Each row was made from one path, in order. Every step used is in the known rows, and no mark comes twice. Write each row's path.
In the rows, 128 means zero.
Known rows
F/H/B/Q: [209 112 126 137 112  67 126 167 124 129 137 121 187  86 215 131 136 110
 162 155 117 143 137  92 166 147 124 150 144 100 121 120 145 134 128 131
 134 195 121 106 104 140  96]
Q/Y/E: [200  84 100 127  92  51 173 113 110  85 142 149 157 109 140 107 135 156
 102 163 100 132 123 108 149  81 152 118 121 193 167 123 169 189 173 131
 140 117 135 152  85  96 139]
Y/C/H/B/Q: [185  56 144 119 118  99 119 193 139  94 149 153 137 131 179 122 148 128
 138 149 127 143 128  92 167 116 118 173 147 161 139 146 118 149 139 168
 150 152 157 131 152 107  78]
M/T: [134  97 110 139 135 109 173 109 119 116 138 125 158 100 141 123 160 123
 162 157 121 145 145 118 164 144 109 149 150 151 104 106 138 136 138 140
 148 116 130 122 103  64 121]
B/Q/D/E: [126  88 147 147  69  54 126 133 134 156 134 155 179 121 155 115 114 158
 122 187 160 144 120 105 162 129 157 145 142 138 134 182 143 160 156 164
 130  99 123 117 112 114 103]
D/Q/H/C/Z/M: [177  89 124 173  84  87 155 165 147  86  99 120 125 116 164 134 153 149
 162 178 117 158 112 109 198 183 105 152 122 124 113 152 134 146 118 160
 166  81 131 136 186 107 105]
H/C/B/Q/D: [167  74 137 138 121  50 113 180 129 122 124  95 135 112 188 155  91 145
 140 162 162 105 152  76 170 107 141 172 176 142 118 146 144 164 126 185
 134 117 156 140 132 102  89]
C/Z/M/T: [135  97 154 138  73 103 147 127 111 124 126 128 118 108 170 130 145 157
 163 179 101 126 145 113 183 174 104 153 173 133 106 135 156 113 131 162
 182 114 127 114 126  87  70]
E/H: [151 125 111 146 128  86 153 137 144  76 141 150 153  98 147 116 140 111
 180 152 114 146 137 125 135 119 136 135 100 139  97 131 117 117 131 119
 104 146 118  88 131 111 125]
Y/E/D/Q/H/C/Z: [202  55 100 128  82  80 163 151 138  59 110 107 111 105 182 122 147 192
 110 179 118 110 112  92 182 147 121 120  95 184  97 145 139 151 111 163
 150  94 123 146 112  60  94]
Q/H/B/F: [200 130 108 152 112  91 100 141 128 103 130 118 162  73 148  82 182 104
 153 184  84 159 118 104 119  85  97 149 143 116 156 115 119 166 129 101
 121 147 158 161 101 147 143]
Z/M/T: [129 133 154 144 113  97 139 112  98 110 127 115 153 134 143 127 138 152
 142 149 116 120 146 142 171 141 101 149 174 138 107 101 157 152 152 142
 187  98 107  82 138  95  95]
Q/Y/C/H: [173  65 113 145 111  71 172 138 124  60 149 184 126 122 143 119 144 132
 151 157 107 138 130  94 145  86 143 166 122 200 185 137 162 170 166 150
 140 119 175 162 122  96 115]
Q/D: [113 119 153 149  97  75 131 121 129 110 126 117 112 104 122 109  93 123
 127 184 161  91 112 115 145  95 154 143 135 166 123 141 153 146 158 165
 123 100 142 146  91  92 132]
F/H/C/B/E/D/Q: [201  93 117 150 112  78 132 184 133  67 122 100 116 104 201 158 127 162
 162 169 121 139 157  79 182 172 131 183 149 138 116 102 166 143 118 157
 128 146 111 141 113  92  79]
Z/C/B/Q: [137  98 157 102 112  77 124 174 136 131 145  95 163 118 180 139  74 140
 141 122 141 138 144  88 136 108 133 168 156 131 115 122 144 171 129 119
 140 106 168 119 156 130  96]
C/H: [144  73 142 141  88 130 174 138 132  97 122 156 117 112 151 132 147 123
 133 182 102 176 149 101 131 145 127 170 115 175 122 151 133 127 144 129
 136 126 131 140 141 110  89]
H/B/C/Z/M/T: [180 109 158 158 100  99  91 146 124 132 141  92 170 119 171 117 117 104
 162 138 139  85 144  83 195 146  89 144 177  96 106 117 133 136 151 170
 188 157 153 133 115  95 102]
Z/C/Y/E/H: [157 112 112 121 111  97 172 145 157  46 148 135 124 146 181 132 111 147
 149 105  95 131 114 108 168  94 111 147 111 188 116 110 142 150 136 133
 128 104 140  94 163  87 126]
C/B/E/D/Q: [139 100 142 105  67  85  97 167 116 116 125  91 139  97 184 112 116 164
  96 176 129 170 131  81 145 139 152 137 169 159 138 127 138 173 153 155
 120 124 122 181  86  93  89]
B/E: [150 112 137 116  73 106 105 147 132 135 150 149 147 132 117  90 152 151
 110 186  98 162 111 112 157 133 134 148 179 147 142 119 145 147 150 135
 112 124  92 156 101 117 104]
H/C/Z/M: [173  96 157 163 103  93 128 155 136 101 119 115  98 143 166 148 125 163
 166 170 120  91 146  98 194 149 108 177 180 128 103 127 167 111 110 181
 179 104 134 127 157 101  69]
B/F/Y/C/Z/M: [156 132 128 125 114 105 122 170 122 100 129 183 100 133 184  99 166 144
 188 139  90 157 131 139 137 132 124 191 218 105 146 102 204 162 113 172
 149 123 149 132  98 114  94]
Y/Q/H/C/B: [207  88 108 122  97  65 131 171 155  78 121 126 141  61 187 131 199 168
 145 182 112 154 133  98 169 105 151 139  97 162 134 154 134 152 129 164
 146 132 167 125 140 126 121]
Q/Y/E/D: [186  87  99 129  93  42 168 101 104  72 130 134 154 105 155 109 127 166
  95 161 109  97 113  94 138  68 151 109 109 205 156 127 177 183 158 142
 137 108 143 155  59  85 125]
H/B: [179 126 149 141 124  88 100 138 122 118 137  86 173 105 167  93 113 102
 121 151 142 119 116  93 157 102 122 129 157 120 123 105 126 141 144 143
 151 162 140 159 101 117 131]
H/B/E/D/Q/Y: [173 110 127 151  81  40  80 141 113 112 138  91 194 115 159  86 126 142
  87 171 139 111  96  66 174 104 123 120 162 141 144 121 133 168 162 167
 129 148 130 187  71 107 122]
D/E/H/C/B/F: [187 107 124 174 128  94 131 142 149  61 149 159 142 123 150 118 149 181
 177 172 114 185 191 112 153 128 133 193 128 128 132 111 125 161 141 123
 135 132 113 126 131 105 111]
C/Z/M: [142 115 173 135  62 104 129 137 120 124 124 127 108 117 174 121 128 152
 153 178 103 127 133 114 168 162 122 145 165 127 117 143 163 115 131 154
 174 111 125 123 132 114  70]
B/Q/D/E/H/C: [146  78 125 165  94  37 128 147 148 122 139 162 174 128 158 134 117 161
 146 181 156 121 135 103 179 122 146 162 126 132 114 182 126 151 142 172
 120 110 122  93 138 109  99]
B/E/D/Q/Y/C/H: [144  70 116 138  63  74 124 157 126  82 137 156 138 143 138 109 158 177
 103 183 114 142 104  83 167 132 136 153 139 196 150 147 150 167 156 172
 118 100 121 174  97  82  88]
F/B/E/H/C/Z/M/T: [189 102 123 141 111  95 101 160 105  69 157 118 142  95 163 116 112 185
 165 197 123 125 151 106 184 146 100 196 157 115 142 105 141  97 120 165
 140 155 120 115 130 102  75]
X/C/Y/E/H/B/Q: [172  97  73 129 119  66 129 141 152  91 140 151 202 154 226 119 143 109
 148 108 119 148 128 103 189  92 109 119 117 167 142 116  91 150 137 175
 126 194 105 104 140 101 101]

Write each row's path
[175  65 119 116 115  70 141 172 131  86 136 174 113 106 223 118 119 114
 149 156 136 125  87  93 175 103 146 160 142 124 142 156 157 157 137 213
 120 159 180 144 140 100 110]
F/Y/C/H/B/Q/D
[206 108 117 123  87  64 117 152 149  96 122 127 177  58 179  98 202 144
 132 183 112 149 103 101 167  99 143 115  90 146 134 154 122 145 143 154
 149 156 164 123 119 145 141]
Y/Q/H/B
[176 104 150 147 115 140 132 160 126  86 131 121 146  97 159 119  73 113
 163 156 158 145 157  95 127 150 129 189 111 129 153 110 161 118 132 144
 155 144 164 146 122 111  92]
F/B/C/H
[187 126 152 153 120  97  88 153 139 127 139  94 181 121 155 102 102  78
 146 125 152 101 127  88 164 116 114 131 158 104 116 106 130 154 152 151
 158 160 152 152 104 109 132]
H/B/C
[139 106  89 129 112  91 146 112 142  75 122 135 151 163 210 115 136 124
 133 116 123 123 119 105 170  95 122 122 116 203 148  94 131 142 130 178
 134 149 107 136 110  73  98]
X/C/Y/E/D
[159 115 123 169  97  75 123 139 139  86  97  87 169 100 176 111 128 111
 140 146 156 106 100  81 154 136 119 111  96 136 105 140 130 154 124 155
 141 107 153 154 101  88 124]
E/D/Q/H/B/C
[186  90  98 150 113  83 154 148 141  50 111 116 104 153 210 146 141 158
 125 133 115 100 116  89 191 107 121 141 158 198 126 120 163 138 117 195
 144 105 129 136 120  53  98]
H/C/Y/E/D
[143  74 119 155 102 100 108 130 147  99 128 121 176 154 161 109 128 120
 124 160 148 133 143  78 169 129 100 161 107 160 124 112  89 142 136 168
 139 171 108 166 138 109  77]
X/C/H/B/E/D/Q
[142 131 122 155  90 122 144 148 156 109 120 151 143 146 180 137 134  75
 173 101 121 150 121 104 164 141 131 137 160 153 144 130 161 143 154 172
 138 118 145 137 118  81 121]
B/C/Y
[183 100 122 181 126  92 150 125 159  55 149 169 146 134 138 119 142 170
 172 172 122 158 161 113 179 135 135 169  97 133 117 123 121 138 136 132
 139 122 105 112 155 101 124]
D/E/H/C
[201 103 122 160  90  86 106 135 123 104 137 111 160  76 164 110 160 106
 174 174  95 115 121  90 179 124  78 134 129 105 132 133 114 152 143 133
 161 145 170 135 141 116 119]
Q/H/B/C/Z/M/T
[172 108  96 162 106  76 142 154 157  80 129 199 118  95 182 114 192 176
 192 183 110 156 154 118 161 129 152 195 147 115 123 146 180 148 121 199
 127 138 156 120  85 110 120]
B/F/Y/Q/D/E/H/C/Z
[205  65 105 121  99  73 151 161 126  53 109  83 123  97 189 121 129 193
  93 165 125 123 124  93 163 125 129 121 100 185 109 130 134 184 127 151
 146 100 125 149 111  66 103]
Y/E/D/Q/H/C/B
[170  97 100 149 105  73 128 160 135  68 103 121 129  86 220 100 161 136
 162 161 129 127  87  86 154 135 119 139 129 124 125 143 148 149  99 186
 130 120 176 172  84  85 112]
E/D/Q/H/B/F/Y/C/Z
[192  78 118 134 101 104 138 147 114  75 119 135 126  98 199 108 155 142
 107 179  94 146 146  82 122 108 110 169 139 152 121 129 146 162 135 152
 136 166 145 157  84 111  92]
C/H/B/F/Y/E/D
[200  70 119 133  73  73 148 153 123  55 101 100 112 119 180 125 141 207
 101 174 111  98 113 103 186 148 112 120 107 178  97 140 148 159 122 167
 170  84 114 124 129  73  77]
Y/E/D/Q/H/C/Z/M
[184 141 125 141 136  90 100 148 118 120 128 121 166 103 188  82 144 100
 148 143 115 147 128 101 134  99 115 159 197  87 135  92 165 165 127 154
 135 173 153 165  69 130 136]
H/B/F/Y
[173 120 144 132  91  70  62 139 117 119 143  84 171 114 160  81 127 138
  90 176 129  97 101  73 159  94 116 127 172 135 126 110 128 143 143 156
 128 161 123 172  70 114 106]
H/B/E/D
[133  99 145 122  89  65 117 154 128  90 146  85 151 128 154 125  74 168
 118 138 135 123 129  67 150 100 139 160 145 162 139 111 159 195 153 132
 130  89 165 168 124 104 111]
Z/C/B/E/D/Q/Y
[133 113 147 128  85  63 128 144 150 109 119 133 141  87 146 117 151 158
 120 184 165 109 117 117 169 105 177 131 107 176 117 164 158 142 162 194
 150 115 147 112  90 108 127]
Y/Q/D
[113 115 135 154 101  82 149 129 130  95  92  95 151 119 175 117 120 136
 126 142 164 121 109 101 143 156 144 116 120 158  93 135 153 137 118 165
 143  86 123 142  88  73 104]
E/D/Q
[185 103 128 160 101  68 119 128 143  99 155 158 204 113 172  99 142 154
 150 170 130 177 147 105 171 129 134 140 104 108 124 142  98 148 150 129
 136 160 107 106 134 122 122]
D/E/H/B/Q
[187 119 147 130  91  87  68 153 123 133 154 101 176 118 145  79 133 130
  97 178 120 132 108  84 172 105 114 138 182 123 139 109 121 152 156 145
 128 169 114 171  95 123 120]
H/B/E
[196  87 100 145 115  96 160 156 147  62 123 133 105 156 197 147 146 151
 129 131 105 132 124  99 200 116 117 150 164 187 131 116 157 143 125 187
 148 113 125 138 139  67 107]
H/C/Y/E
[193 104 107 166 131  88 145 137 144  56 144 177 135 112 178 120 146 171
 186 164 105 191 179 110 156 124 141 188 134 108 135 112 141 167 131 141
 126 144 125 127 134 107 122]
D/E/H/C/B/F/Y
[124 107 115 165  96  48 162 115 119  90  99 108 167 114 171 123 120 138
 125 144 158 113 109  89 143 127 152 114 111 173 124 142 171 157 136 166
 137  85 145 160  74  78 119]
E/D/Q/Y
[183 100 143 183 100  88 139 126 148  58 145 168 128 137 153 129 138 193
 177 183 111 146 167 113 196 151 122 176 114 124 116 135 130 125 134 143
 162 119 101 101 170 106  91]
D/E/H/C/Z/M
[220  96  78 144 115  38 143 129 114  66 153 157 183  98 142  95 150 149
 127 156  88 131 148 107 136  61 131 133 124 170 157 116 144 196 169 118
 124 153 139 135  71 113 144]
Q/Y/E/H/B/F
[180  90 102 144 138  53 136 181 144  85 135 130 157  99 191 153 127 129
 182 146 126 138 163  97 157 113 130 161 127 127  93 149 110 138 115 151
 108 154 137  88 157 114  96]
E/H/C/B/Q
